Each row comes from the steps of one walk. Every step used is in the known rows, and no mark comes twice. Write the walk behind each row, first mark first.
Known rows
fafa/vuvav/tavad: [-1.378  2.342  0.279 -1.515  1.410  1.244 -0.405 -1.640 -1.027  1.483
  2.556 -3.768 -4.243 -0.392 -0.297  0.786 -0.074  0.735  0.391  2.543
  0.523  1.330  0.199  0.470  0.554 -0.338  1.187 -0.069 -1.145  0.122
 -0.587]
sofe/finizar: [ 1.042  3.430  2.492 -1.509  0.871  0.477  0.337 -0.343 -1.731 -1.704
 -1.660 -4.389  0.536  0.812  1.215 -2.395  0.701 -0.533  0.683  2.016
 -0.174 -0.661 -2.057 -0.318 -0.266 -0.554 -1.318 -0.962 -0.824  0.200
 -0.060]
fisufaf/ramebid/fafa: [-0.137 -3.201  1.928  0.093 -4.728 -0.253  0.862  0.353 -0.550 -0.106
 -3.306  1.120  1.808 -0.236 -3.309 -2.118  0.582  1.490 -1.138 -0.746
  0.239 -1.123 -1.963  0.035  0.371 -0.229  0.161 -1.632 -1.893  0.516
  0.481]
vuvav/tavad/murozok: [-1.313  2.340 -1.027 -1.956 -1.730  0.116 -0.976 -2.510 -3.144 -0.837
  0.760 -3.277  0.229 -1.201  0.098  1.791  0.227  1.645  3.295  1.580
  0.482  0.924  0.082 -1.018 -0.662  0.163 -1.102 -0.107  0.368  3.731
 -1.187]
ramebid/finizar: [ 0.351  0.750  2.203 -1.373  2.003  0.400  0.113  0.669 -1.645  0.084
 -1.584 -3.757  0.202  0.580  1.304 -0.377  0.577 -1.369  1.825  1.513
 -0.336 -0.841 -3.100 -0.284 -1.374 -0.786 -2.359 -1.233 -0.500 -0.066
 -0.072]
sofe/finizar/ramebid/fisufaf/fafa/vuvav/tavad/murozok: [ 3.905  6.341 -1.016 -0.023  0.395  0.176 -0.078 -0.786  0.309  1.136
  2.617 -0.011 -5.868 -0.407 -0.608  0.589  1.145 -0.904 -1.365  1.116
  0.528  0.848  4.634 -0.561 -0.219  0.256  2.359  1.164  0.734  1.599
 -0.813]
finizar/sofe: [-1.120 -4.447  1.470 -0.966  0.350  0.753  1.004  0.450 -0.814 -1.207
 -2.066 -3.267  2.830  0.266  1.907 -3.681 -0.838  1.107  0.560  0.415
 -0.798  1.203 -2.237 -0.831 -0.509 -0.207 -3.611 -1.276 -0.436 -2.081
  1.170]
vuvav/fafa: [-1.740 -3.747 -0.610 -0.635 -2.860 -0.642  0.925 -1.940 -1.034 -0.088
 -0.606 -0.806  1.286 -0.084  1.377 -1.005  0.091  0.656  0.441  0.621
  0.416  0.692 -2.512 -0.229  0.069 -0.699 -1.162 -1.058 -0.909  0.562
  0.471]
murozok/fisufaf: [-2.566 -2.254  0.006  0.458  0.758  0.644 -0.563 -0.137 -0.037 -2.471
  0.228 -2.534  2.346  0.013  1.792 -1.197 -0.663  0.123  1.291  0.656
 -0.227 -1.433 -2.389  0.915  0.246  0.019 -1.062  0.329  0.037 -1.764
  0.842]
sofe/finizar/ramebid: [ 1.506  1.182  4.086 -0.939 -1.390  1.041 -0.015 -0.184 -0.683 -3.589
 -2.275 -3.924  2.079  0.993  0.503 -3.938  0.354 -0.262 -0.365  0.793
  0.003 -0.457  1.445 -1.098  0.033  0.006 -0.182 -1.811 -1.186 -0.008
 -0.313]
nupofa/fafa/fisufaf: [-2.331  1.263 -3.700 -0.489 -0.831 -0.267  0.756  0.121  0.645  0.070
  0.947  0.365  2.809  1.343 -0.075  1.177 -0.665 -1.476 -0.132 -0.336
 -0.912  0.400 -0.748  0.837  0.271 -0.436 -1.239  0.546  1.005  0.453
  0.077]
sofe/finizar/ramebid/fafa/vuvav: [ 2.772  0.802  4.200 -0.994 -4.066  0.961  0.446  1.873  0.701 -2.342
 -0.268 -1.933 -2.728  0.294 -1.515 -4.899  0.769 -1.508 -1.724  1.349
  0.335  1.181  2.301 -0.904  0.728 -0.413  1.069 -1.566 -1.141 -0.924
 -0.394]
nupofa/fafa/fisufaf/ramebid/finizar/sofe: [ 2.595 -0.313 -2.803  0.380  7.166  0.669  1.000  2.117 -0.807  1.861
 -3.430 -0.620  2.243  2.137 -0.153 -1.125 -0.736 -1.373 -0.868 -2.215
 -2.136  0.590 -1.159  0.402  0.076 -0.009 -1.945 -0.689  1.570 -0.706
  0.741]
fisufaf/fafa/ramebid/finizar/sofe: [ 3.031 -0.464  1.268 -0.446  5.301  0.031  1.214  2.675 -0.364  1.771
 -2.706  1.285  1.304 -0.281  1.515 -2.494 -0.248 -0.641 -0.771 -1.487
 -0.623  1.603 -1.306 -0.464 -2.094 -0.088 -0.820 -0.657 -0.200 -2.129
  0.776]
murozok/tavad: [-2.128 -1.113 -0.514 -0.771 -4.210 -0.275 -0.156  0.328 -2.287 -3.313
 -0.370 -3.076  2.323 -0.151  0.205 -0.169  0.004  1.432  0.267  1.925
 -0.439 -0.635 -1.563 -0.108 -1.315 -0.039  0.586  0.054 -0.445  0.703
  0.768]
nupofa/fafa/vuvav/tavad/murozok/fisufaf/ramebid/finizar: [ 2.512  6.804 -3.531  0.185  6.852 -0.303 -1.804 -0.602 -2.232  0.517
  1.057 -4.702 -3.221  0.417  0.261  1.272 -0.340 -1.191  2.282 -0.090
 -0.474  0.454  1.674  0.779  1.594  0.612  2.177  0.754  3.100  1.844
 -1.167]
vuvav/tavad/murozok/fisufaf: [-2.147  1.346 -2.752 -0.288  0.459  0.573 -1.685 -1.973 -2.644 -2.659
  1.766 -3.102  0.455 -1.441  1.034  1.248 -0.363  1.390  3.790  1.198
  0.058 -0.173 -0.386  0.181 -0.097  0.609 -0.639  1.072  1.578  2.458
 -0.456]
tavad/murozok/fisufaf/ramebid: [-0.138 -0.574  0.849  0.978  1.401 -0.081 -1.962 -1.638 -0.895 -1.401
 -0.828 -3.125  3.637 -0.010  1.015  1.085 -0.711  1.223  1.682 -1.980
 -0.069 -2.247  0.198 -0.134  1.265  1.051 -0.647  0.220  0.536 -0.080
 -0.649]
tavad/murozok/fisufaf: [-1.602 -0.612 -0.305 -0.138 -0.456 -0.184 -1.604 -0.727 -0.832 -3.076
  1.074 -3.349  2.859 -0.404  2.774  0.788 -0.646  0.066  3.301 -0.043
 -0.040 -1.040 -0.813 -0.405  0.061  0.467 -2.293  0.724  1.480 -0.145
 -0.537]
sofe/finizar/ramebid/fafa/fisufaf: [ 1.423 -1.205  0.608 -0.157 -3.678  1.741  0.509  2.007  0.521 -2.422
 -0.849  1.892  0.495  0.202 -2.866 -2.598  0.893 -1.490 -1.648 -0.006
 -0.450 -0.192  1.401 -0.237 -0.062 -0.157  0.025 -0.823 -0.539  0.648
 -0.138]
murozok/fisufaf/fafa/vuvav: [-0.145  0.336 -0.241  1.074  1.555  0.122  0.188  0.100  2.330  0.808
  3.715  0.342 -1.406  0.030  2.357 -0.435 -0.731 -1.110 -1.282  0.904
 -0.050 -0.162 -0.714  1.136  1.084  0.107  1.878  1.339  0.176 -3.055
  0.699]
finizar/ramebid/fisufaf/fafa: [-0.249 -2.893  0.304  1.385 -4.144 -0.338  1.616  0.131  2.874  0.546
 -0.544  3.687  1.263  0.150 -0.818 -0.915  0.294 -0.108 -2.400 -0.915
  0.152 -0.896  0.622  0.280 -0.954 -0.191  0.416  0.115 -1.062 -1.202
  1.555]
nupofa/fafa/fisufaf/ramebid: [-0.487  0.823 -2.694  0.506  0.985 -0.261  0.284 -0.754  0.547  1.704
 -0.766  0.722  3.281  1.784 -1.917  1.524 -0.700 -0.329 -1.614 -2.338
 -0.855 -0.925 -0.033  1.156  1.377  0.112  0.638  0.084  0.106  0.560
 -0.051]
nupofa/fafa/vuvav: [-0.899  3.215 -0.006 -1.400 -1.066 -0.985  0.755 -0.176  1.024 -0.097
  1.498 -3.321 -0.340  1.538  1.578 -1.068 -0.624 -1.519 -0.221  1.009
 -0.096  1.752 -0.077  0.255  1.246 -0.697 -0.366 -0.185  0.508 -1.124
 -0.037]
vuvav/tavad/murozok/fisufaf/ramebid/fafa/nupofa: [-1.602  1.492 -1.421  0.888 -0.788 -1.282 -1.169 -0.566 -1.272 -1.270
 -0.991  3.474 -1.244 -0.700 -1.305  3.286  0.421  2.992  2.727  1.268
  0.137 -0.218  0.875 -0.599  0.108  0.671  0.175  0.560  1.842  4.205
 -0.256]

Write each row's walk
[ 0.473  4.046 -3.081 -0.279 -0.245 -0.639  0.087 -1.397  0.361  3.905
  4.132  1.282 -6.081 -1.221 -0.246  3.908  0.666 -0.366 -0.259  1.161
  0.630  0.778  1.007  0.221 -0.586 -0.162  1.008  2.053  0.749  1.207
 -0.457] : ramebid/fisufaf/fafa/vuvav/tavad/murozok
[-1.062 -5.107  2.473 -0.380 -8.491  0.271  0.942  1.126  0.570 -2.988
 -1.927  1.217  2.479 -0.540 -2.258 -3.939  0.299  0.495 -0.661 -0.163
  0.302  0.628  0.386 -0.867 -0.235 -0.231 -0.348 -1.910 -1.300  0.178
  0.598] : finizar/ramebid/fafa
[-0.130 -2.664 -0.256  1.207 -2.975 -0.400 -0.974 -0.017 -0.782 -2.411
 -1.731  0.442  2.759 -1.033 -1.344 -0.465 -0.016  1.017  1.158 -1.851
  0.078 -1.619 -0.580 -0.081  0.778  0.676 -0.214 -0.042  0.793  0.836
 -0.066] : tavad/murozok/fisufaf/ramebid/fafa
[-1.454  5.020 -2.516  0.409  0.902 -1.714 -0.431 -1.469 -0.328 -0.673
  2.519  3.861 -0.867 -0.431  2.720  4.869  0.102  1.615  3.186  2.751
 -0.097  0.867  0.868 -0.774 -0.910  0.626  0.236  1.870  2.780  3.923
  0.041] : vuvav/tavad/murozok/fisufaf/fafa/nupofa
[-1.576 -2.989  0.101 -0.571 -1.137 -0.718  0.023 -1.358 -0.499  0.509
 -0.732  0.576  1.659 -0.601  0.341  0.060 -0.379  0.787 -0.298 -1.569
  1.255  0.773 -0.731  0.047  0.078 -0.326  0.105 -0.530 -1.618 -0.423
 -0.502] : vuvav/fafa/ramebid
[ 1.246 -2.714  1.782 -1.323  4.443  0.918  0.870  1.860 -1.923 -0.475
 -3.033 -4.026  0.913  0.547  2.340 -3.493 -0.096 -0.515  1.580  0.884
 -1.203  0.933 -3.313 -0.910 -1.647 -0.608 -4.183 -1.595  0.246 -1.721
  0.994] : ramebid/finizar/sofe
[ 2.656  1.286  0.856  1.019 -1.861 -0.081  1.521  0.567  1.616 -0.484
 -1.753  1.878 -0.160  0.724 -0.282 -2.781  1.103 -1.089 -2.523  0.133
 -0.107 -1.155  0.662  0.223 -0.833 -0.389  0.953  0.096 -0.650 -0.628
  1.372] : sofe/finizar/ramebid/fisufaf/fafa
[-0.046  1.143 -0.230  0.689  0.121 -0.555  1.360  0.173  2.982  3.888
  2.855  2.105 -4.110  0.229  0.341  1.277  0.341 -1.419 -2.689  0.920
  0.335 -0.441 -1.083  1.007 -0.130 -0.779  0.347  1.428 -0.827 -2.831
  0.876] : ramebid/fisufaf/fafa/vuvav
[ 2.259 -6.194 -2.464  0.869  7.506  1.465  0.810  0.376 -1.478  3.442
 -2.616  0.805 -0.046  0.827  0.322 -0.187 -0.294 -0.078 -1.042 -2.148
 -1.358  0.262 -1.939  0.016 -0.147 -0.101 -1.698 -1.147  0.085 -1.056
  0.682] : vuvav/fafa/fisufaf/ramebid/finizar/sofe
[-1.496  2.535 -0.445 -1.190 -1.087 -1.434  0.152  0.470  0.185 -1.296
 -1.660 -0.951  3.873  0.505 -0.169 -0.990 -0.838 -0.445 -0.007 -1.927
  0.398  1.074  0.299  0.467  0.124 -0.287 -0.068 -0.166 -0.146 -0.312
 -0.335] : nupofa/fafa/ramebid
[ 2.238 -3.143 -0.004  0.393  8.553  1.900  0.056  1.585 -1.079  2.841
 -2.625 -0.948  0.953  1.269 -0.391  0.113 -0.340 -0.476 -0.749 -1.702
 -1.657 -0.821 -1.499  0.032 -0.450  0.251 -2.015 -1.035 -0.124 -1.881
  0.256] : fafa/fisufaf/ramebid/finizar/sofe
[-1.164 -1.086  3.348  0.078 -3.181 -1.624  0.917  0.519  0.742  0.797
 -3.208  4.260  0.553  0.971 -1.578  1.568  0.758  1.940 -0.300  1.096
  0.146 -0.586 -0.883 -1.074 -0.103 -0.411 -0.953 -1.333 -0.926  1.568
  0.301] : fisufaf/ramebid/fafa/nupofa
[-0.007 -3.103  0.983  1.441  0.251  0.596 -0.449  1.075  1.388 -0.114
  0.257  0.098 -1.746 -0.162 -1.918 -1.882 -0.264  0.138 -1.739 -0.530
  0.190 -1.156 -0.611  1.252  1.982  0.153  2.035  0.007 -0.703 -2.602
  0.403] : murozok/fisufaf/ramebid/fafa/vuvav
[-1.358 -0.907  1.746  1.511 -2.766 -1.888  1.573  0.457  3.901  1.317
 -0.152  6.919 -0.053  1.464  1.076  2.396  0.407  0.378 -1.403  0.931
  0.110 -0.447  1.659 -0.883 -1.443 -0.324 -0.666  0.338 -0.008  0.002
  1.280] : finizar/ramebid/fisufaf/fafa/nupofa
[ 0.743  2.206 -0.204  0.590  0.201 -0.825 -0.900 -0.730  1.694 -0.010
  4.548 -0.579 -0.935 -0.367  3.199  1.820 -0.634 -1.320  0.487 -0.067
  0.154  0.211  1.076 -0.274  0.883  0.600  0.555  1.810  1.462 -1.445
 -0.690] : tavad/murozok/fisufaf/fafa/vuvav
[ 1.428 -1.616  2.571 -1.291  6.614  0.923 -0.193  2.599 -1.577  0.410
 -3.420 -2.657  1.197 -0.111  1.509 -2.537 -0.523 -0.466  0.874 -1.264
 -0.587  1.087 -1.272 -0.586 -1.630 -0.195 -2.578 -1.141 -0.526 -2.496
 -0.066] : fafa/ramebid/finizar/sofe
[ 2.282  2.203  1.501 -1.317 -2.999  1.788  0.372  0.731 -0.981 -1.955
  0.209 -1.730 -5.133 -0.694 -3.022 -4.283  1.189 -0.179 -1.304  2.528
  0.492  1.953  2.815 -0.247  0.624 -0.269  2.813 -1.269 -0.895  1.282
 -0.322] : sofe/finizar/ramebid/fafa/vuvav/tavad
[ 2.400  2.954  1.742 -0.545  3.137 -0.506  0.225  1.328 -0.162  2.104
 -1.361  1.834  0.622 -0.389  0.476  0.578  0.499 -1.612 -0.377 -0.778
  0.333 -0.270 -1.145  0.148 -1.657 -0.332  0.991 -0.219 -0.906 -0.544
 -0.309] : fisufaf/fafa/ramebid/finizar
[-1.106  0.529 -2.874 -0.436 -1.729  0.641 -1.181  0.018 -1.154 -1.561
  3.825 -0.962 -4.406 -2.099 -1.017  0.260  0.064  0.124  2.096  1.686
  0.403  1.454  0.564  0.275  0.625  0.220  0.866  1.305  1.679  1.226
 -0.729] : ramebid/fafa/vuvav/tavad/murozok/fisufaf
[ 0.977  0.248  2.258  0.175 -0.484  0.783  0.286  0.535  0.549 -1.855
 -2.327 -2.175 -0.165  0.964 -0.396 -2.912  0.809 -0.830 -1.004  0.390
  0.073 -1.643  0.728  0.068 -0.665 -0.486 -1.245 -0.514 -0.858 -1.014
  0.649] : sofe/finizar/ramebid/fisufaf
[-1.891  1.424  0.125  0.787 -0.637 -2.500  1.765  0.287  2.899  3.082
  0.082  6.235 -1.636  1.189  1.799  4.018  0.620  0.073 -0.444  2.211
 -0.024 -0.894 -1.710 -0.190 -1.709 -0.900 -1.954  1.220  0.303  0.089
  1.481] : ramebid/fisufaf/fafa/nupofa
[-1.129  2.594  1.964 -0.273 -1.716 -2.236  1.493 -0.468  1.843  1.325
  0.215  4.132  0.691  1.274  2.740  3.133  0.208  0.634  0.138  2.499
 -0.045  0.479 -0.967 -1.218 -1.159 -0.472 -1.020 -0.105  0.020  1.127
  0.737] : fisufaf/fafa/nupofa
[ 1.070  1.949 -1.428  0.410 -2.083  0.030 -0.178 -1.341  1.450  2.241
  3.676  1.956 -4.570 -1.084 -1.153  2.456  0.383  0.170 -1.068  0.041
  0.788  1.212  4.466 -0.420 -0.165  0.385  1.989  1.336  0.501  1.073
 -0.608] : finizar/ramebid/fisufaf/fafa/vuvav/tavad/murozok
[ 1.529 -2.611 -1.995  0.689  5.168  0.713 -0.036 -0.704 -1.315  4.371
 -1.190  1.351 -0.746  0.829 -0.866  2.472  0.396 -0.935 -0.914 -1.416
 -0.440 -1.498 -1.810  0.654  0.244 -0.286  0.135 -0.903 -0.632  0.685
 -0.445] : vuvav/fafa/fisufaf/ramebid/finizar
[-0.529  4.122 -0.093 -2.113  0.047  0.355 -1.388 -2.218 -1.861  1.027
  3.559 -4.435 -3.698 -0.863  0.308  2.456 -0.054  0.551  2.147  1.848
  0.723  1.707  1.714 -0.995  0.449  0.124 -0.154  0.224  0.314  2.003
 -2.016] : fafa/vuvav/tavad/murozok
[ 0.872 -1.037  0.834  0.953 -1.033 -0.128 -1.522  0.295  0.605 -0.423
  1.157 -0.796 -1.406 -0.722 -0.777  0.219 -0.255  0.100  0.122 -1.598
  0.386 -0.823  1.012  0.036  1.760  0.621  0.805  0.540  0.556 -1.159
 -1.010] : tavad/murozok/fisufaf/ramebid/fafa/vuvav
[-1.455 -5.443 -0.067  0.260 -6.148  1.439  0.533  1.597  1.595 -1.230
  0.112  3.793  1.616 -0.321 -3.442 -0.847  0.009 -0.517 -1.592 -1.112
 -0.162  0.080  1.175 -0.148 -0.081  0.032 -0.110 -0.697 -0.907  0.070
  0.058] : finizar/ramebid/fafa/fisufaf
[-2.287 -4.049 -1.733  0.500 -0.056 -0.731  0.241 -0.613  0.810  2.160
 -0.794  2.392 -0.679 -0.679 -0.664  1.153 -0.023  0.213 -0.907 -1.987
  1.306 -0.408 -1.349  1.182 -0.702 -0.796 -0.725  0.564 -1.366 -1.322
  0.242] : vuvav/fafa/ramebid/fisufaf
[-0.745 -0.421 -0.363  1.405  1.417 -0.297 -0.346  0.491  1.421 -0.605
  0.525  2.961  2.775 -0.992  0.889  0.094 -0.821 -0.119 -1.097 -1.744
  0.443 -0.724 -0.497  1.378 -0.019  0.507  2.207  1.427 -0.426 -2.268
  0.490] : murozok/fisufaf/fafa/ramebid
[ 0.425  5.126 -3.758  0.528  3.204 -0.466 -1.725 -1.695 -1.233 -0.739
  2.136 -3.542 -1.348  0.266  0.018  1.092 -0.983  0.664  1.160 -0.797
 -0.013  0.739  2.800  0.907  2.650  0.869  2.679  1.266  2.358  1.544
 -0.842] : nupofa/fafa/vuvav/tavad/murozok/fisufaf/ramebid
[-0.623 -1.355 -1.190  0.122 -4.232  1.233 -1.529  0.069  0.027 -3.110
  3.082 -0.627 -3.030 -1.944 -1.768 -1.298 -0.170  0.431  1.156  0.341
  0.615  1.793  3.965 -0.281  0.899  0.799  2.016  0.509  1.370  1.087
 -0.861] : finizar/ramebid/fafa/vuvav/tavad/murozok/fisufaf
[-0.030  1.079  1.616 -0.184 -0.799 -0.773  0.368 -0.265  0.963  1.497
 -0.317  2.795  2.372 -0.623 -0.407  0.344 -0.145  0.209 -1.424 -1.535
  0.748  0.138 -0.264  0.110 -0.575  0.022  1.760  0.176 -1.672 -0.803
 -0.107] : fisufaf/fafa/ramebid
[ 0.049  1.649 -0.353  0.850  0.612 -0.946 -1.391 -0.309  0.668 -1.026
  1.328  2.117  3.167 -1.276  1.719  1.824 -0.710 -0.137  0.757 -2.651
  0.606 -0.396  1.230  0.077 -0.211  0.991  1.004  1.836  0.901 -0.614
 -0.808] : tavad/murozok/fisufaf/fafa/ramebid
[-0.629 -4.611 -2.331  0.979  0.982  0.439  0.144 -2.349 -0.139  3.095
  0.012  2.105  1.287  0.506 -1.419  2.490 -0.246  1.036 -1.934 -2.166
 -0.065 -1.238 -0.992  0.751  1.177  0.039  0.844 -0.354 -1.259  0.405
 -0.256] : vuvav/fafa/fisufaf/ramebid
[-2.161 -2.839  3.902 -0.426 -7.094 -1.142  1.031  1.416  1.761 -2.231
 -1.952  4.135  1.131  0.792 -0.301 -0.434  0.437  0.939  0.410  1.494
  0.261  1.087  1.559 -1.964 -0.971 -0.332 -1.593 -1.685 -0.402  1.393
  0.424] : finizar/ramebid/fafa/nupofa
[-0.444 -1.280 -1.640  1.219  0.784  1.356 -0.534  0.030 -0.497  0.385
  1.167  0.561 -4.187 -1.263 -3.271 -1.113 -0.101  1.453 -1.160  0.704
  0.299 -0.326 -0.228  1.912  1.982  0.311  3.817  0.420 -0.603 -0.402
  0.499] : murozok/fisufaf/ramebid/fafa/vuvav/tavad
[ 2.430  3.311 -0.226  0.460  4.414 -0.754 -1.465  1.149 -0.456 -0.391
  0.537  0.912  1.457 -1.051  2.099  2.006 -0.067 -1.935  1.771 -1.887
  0.251 -0.760  0.144  0.001 -1.382  0.646  0.349  1.439  1.622 -0.307
 -0.934] : tavad/murozok/fisufaf/fafa/ramebid/finizar
[-0.844 -1.267  0.297  0.673  2.555  1.277 -0.576 -1.117  0.277  2.682
 -0.251  0.527  1.950  0.993 -1.916  2.730 -0.288  0.658 -1.606 -1.738
 -0.356 -2.250 -0.448  0.713  0.951  0.336  0.326 -0.210 -1.539 -0.531
 -0.641] : fafa/fisufaf/ramebid
